Each row was made from one walk, in order. Every step used is in the known rows, and no mark comes twice. Write each row's walk.
Known rows
X-M: [  7  13 -24  -8  -4   6  -6   4 -16 -11   5  -2   0   4   0  -7  -5  -3
 -16  10   7  -3  -6   5  -6  -8  -7   6]
L-Q: [-10  13 -31  -7   6   1 -22   4  -6 -15   8   0   6  -7  -6  -9  -2  16
  -5  -5   2 -10  -1   7   0  11  -7   2]
T-M-L-Q-V: [-16  17 -11 -10 -15   2 -24   7  -7 -22  -4  -5  22   2   5  -8 -14  -6
 -13   3   4 -22   9   5  -2   4 -13   8]
Y-T: [ -2  12 -19 -10  14   8 -14   8  15  -8   1   2   2 -10   2 -12   3   2
  -7   2  -4  -3   1   3  -6  -1  -8  18]
Y-T-M: [  3  12 -31 -15  -1   6  -5   9   1 -10  -1   0  17  -6   2 -10  -5  -3
  -6   8   3  -7  -5   2  -6  -7 -10  30]
X-Q-P: [ -2  13 -24  -4 -18   6 -14  10   9  -3   8  -1   0 -10  -7 -15  -4   3
   6   8  10 -27  -3   0  -5   3  -3  10]
X-M-L: [  3  18   1  -6 -16   8 -12   5  10 -13  -1  -4  -2  12  -2  -7 -10  -8
 -20  14   4  -2   6   6  -6  -4 -14  -3]
M-P: [ 12  10 -12   1   3   1   6   1  20 -10   5   2   5 -21  -7 -10  -3  -2
  13   7   1  -9   2   6  -2   6 -10 -16]
L-Q-P: [  0  14 -34  -7  -5   1 -20   5   9 -10   9   3   3 -18  -6 -12  -9  12
  14   5   6 -20 -10   4  -4   7  -9   1]
M-P-B: [  6  12   2   5   1  -2  18   6   2  -6   0   9  -2 -28  -9 -13  -5   0
  12   3   3 -14   9   4  -3   3 -11  -6]
P-K: [  3  12   4  -1  -1   2  -3   8  -5 -11  -5   1   7   4  -1 -11   0   8
  -5  10  -2   0   5   6  -3   0   2  -8]
N-M: [-15   9 -17   0  -1   1 -16   2 -12  -4   1   0   0  -1  -7  -8  -1  -4
  -2   1   5 -14 -14   4  -3  -4  -9   7]
L-Q-V: [-15  13 -21  -8   6   1 -24   5 -19 -18   3  -3  12  -7   6 -10  -3   2
 -10  -6   1 -19   4   5  -1   7  -5   3]
Y-T-Q-P: [  7  16 -21 -14 -10   8 -19   9  12 -11   2   3   7 -18  -4 -14  -8  -1
  20   9   3 -26  -5   3  -9   5  -9  21]
T-M-P-B: [  9  12  -9   1 -10  -3  23   8  -9  -9  -2   8   9 -24  -9 -11 -12  -4
  12   8   8 -17   5   3  -4  -2 -12   5]
T-M: [  6  11 -24  -7 -10   2  -2   6 -16  -9   1  -1   9  -1  -3  -8  -7  -2
  -6  11   6  -7 -10   5  -3  -5  -4  12]
Y-T-Q-L: [-12  13   0  -6  -8  11 -23   6   5 -16  -2  -5   0   4   0  -9  -1 -11
  -7   7  -4 -26   7   5  -2   8  -9  14]
Q-N-M: [  9   5 -10   5  13   3 -20   1 -26   2   2  -1  -1  -6  -8  -6   1   1
  -3   4   0 -12  -9   4  -5  -8  -5  24]
T-Q-L: [ -8  12   7   0 -16   7 -19   3  -9 -13  -1  -6  -6  10  -5  -8  -3 -10
  -8   9   0 -25   3   7   1  11  -3  -3]
Q-T-M: [  0  10 -36 -14  -3   7  -2   8  -3 -14  -6  -3  16  -5   6  -9  -6  -7
  -7   8   2  -9 -10   5  -5 -11  -7  21]
Y-T-M-X-Q: [ -1  11 -38 -17 -10   4 -24  16  -9  -7   7  -6  14   1  -7 -12   0  -1
 -30   1   2 -23  -3   4  -8   8  -2  43]
M-X-Q-P: [  9  12 -25  -6 -14   1 -23  13   3   2   9  -3  -3 -11 -11 -15  -1   1
  -9   8   5 -30 -10   3  -7  10   0  15]
X-M-V: [  9  11 -10 -12  -1   0 -11   7 -20 -16  10  -3  -6   6   6  -9  -7  -1
 -22   7   5  -9   2   5  -7  -4  -6  10]
M-P-K: [ 12  11   3   1  -1   0  10   6  16 -15  -4   3  16 -12  -5 -11  -5   3
  13  13  -2  -6  10   6  -3   4  -6 -22]

Write each row's walk
[  9   5 -18   6   1   3 -11   2  -3  -6   8  -2  12 -19 -14  -8  -2  -3
  11   3   5 -29   4   2  -4   1 -11  17] | X-Q-N-M-P
[-31  15  -6  -6  -7   1 -35   4  -4 -19  -4  -5  15   3   2  -9  -9  -7
 -10  -5   3 -27   6   5  -2   4 -17   4] | N-M-L-Q-V
[-15  16 -18 -12 -26  10 -15  12  20 -17  -8  -8  17  10   0 -10 -10 -11
 -17   9   4 -20   9   4  -5  -3 -12  22] | X-Q-T-M-L
[  4  11  14   5  -2   5 -25   2   2  -3  -4  -3  -1   3 -10  -6  -5  -6
  -9   8  -2 -11   2   5  -5  -5 -13  15] | Q-N-M-L
[ 19   7 -18 -10  13   2 -40   8 -30  -2   2  -4   6  -8 -13  -8   2  -3
 -17  -1  -8 -23 -12   9 -11   7  -3  49] | Y-T-Q-N-M-X
[-15  18  -1  -5 -21   0 -25   9  19 -17  -6   2  17  -1  -8 -12 -15   7
  15  11   5 -25   1   4  -6   3 -16  -4] | N-M-L-Q-P-K
[ -8  10 -11  -2 -23   4 -21  11 -13  -6   3 -12   0  16  -6 -10  -1 -13
 -36   9   3 -33  -2   4  -1   9  -1  18] | T-M-X-Q-L
[-11  10  -2   1 -13   5 -27  10  -4  -3   5 -11 -11  13  -6 -11   6  -9
 -37   5  -2 -31   3   5  -1  13   0   8] | M-X-Q-L
[-15  12 -42 -14  13   6 -22   6   7 -19   1  -2  11 -10   4 -11   0   9
  -5  -6  -4 -13  -2   7  -3   3  -9  13] | L-Q-T
[ -5  15 -11 -10 -16   9  -9   8  22 -15 -11  -5  13   5   3  -9 -11 -13
 -11  12   0  -9   3   6  -5  -8 -14  12] | Q-T-M-L
[-11  13 -15   0 -18  -3 -15  16 -19   4   4   3  -8 -14 -14 -16  -5  -3
  -4   0  10 -42  -9   0  -9   3  -6  28] | N-M-X-Q-P-B
[  4  12  12   2 -12   5 -32   2  -9 -10  -4  -4   2   5 -14  -5  -8  -6
  -3   7   0 -21   5   7  -5   3 -11  20] | T-Q-N-M-L
[  0  19  -7  -9 -28   2 -13  12  16 -20  -6   2  24   0  -5 -12 -19   9
  11  18   6 -19   3   4  -6   3 -13  -1] | T-M-L-Q-P-K
[ -2   6 -18   3   1   5 -26   5 -28  -1   7  -5   4  -1 -10  -7   3   2
 -10  -1   5 -24  -2   2  -4  -3  -3  35] | X-Q-N-M
[-19  16 -23 -12   1   8 -28   7  29 -22  -5  -4  10  -3   2 -10  -6   3
 -10  -3  -5 -13   6   8  -3   5 -16   7] | M-L-Q-T
[-14   9 -28  -6 -10  -1 -32  11 -18  -1   8  -7   1   5 -14 -11   3  -2
 -27  -5   4 -29 -10   5  -5  11  -1  25] | N-M-X-Q
[-12  11 -43 -15 -14   9  -8  12  -6 -14  -2  -7  20   1   3 -11  -5  -5
 -12   4   7 -22  -2   2  -5  -6  -5  32] | X-Q-T-M
[ 11  14 -16  -7 -18   4 -15   6  -2  -9   3   2   0 -14  -9 -12  -9   0
  19  12   6 -26  -9   5  -6   7  -3   6] | T-Q-P
[  3   9 -11   6   8  -4  -2   4 -20 -10   4   8   8 -32 -14  -9  -8   8
  16  -5   4 -27   6   4  -5   4 -16  19] | L-Q-N-M-P-B
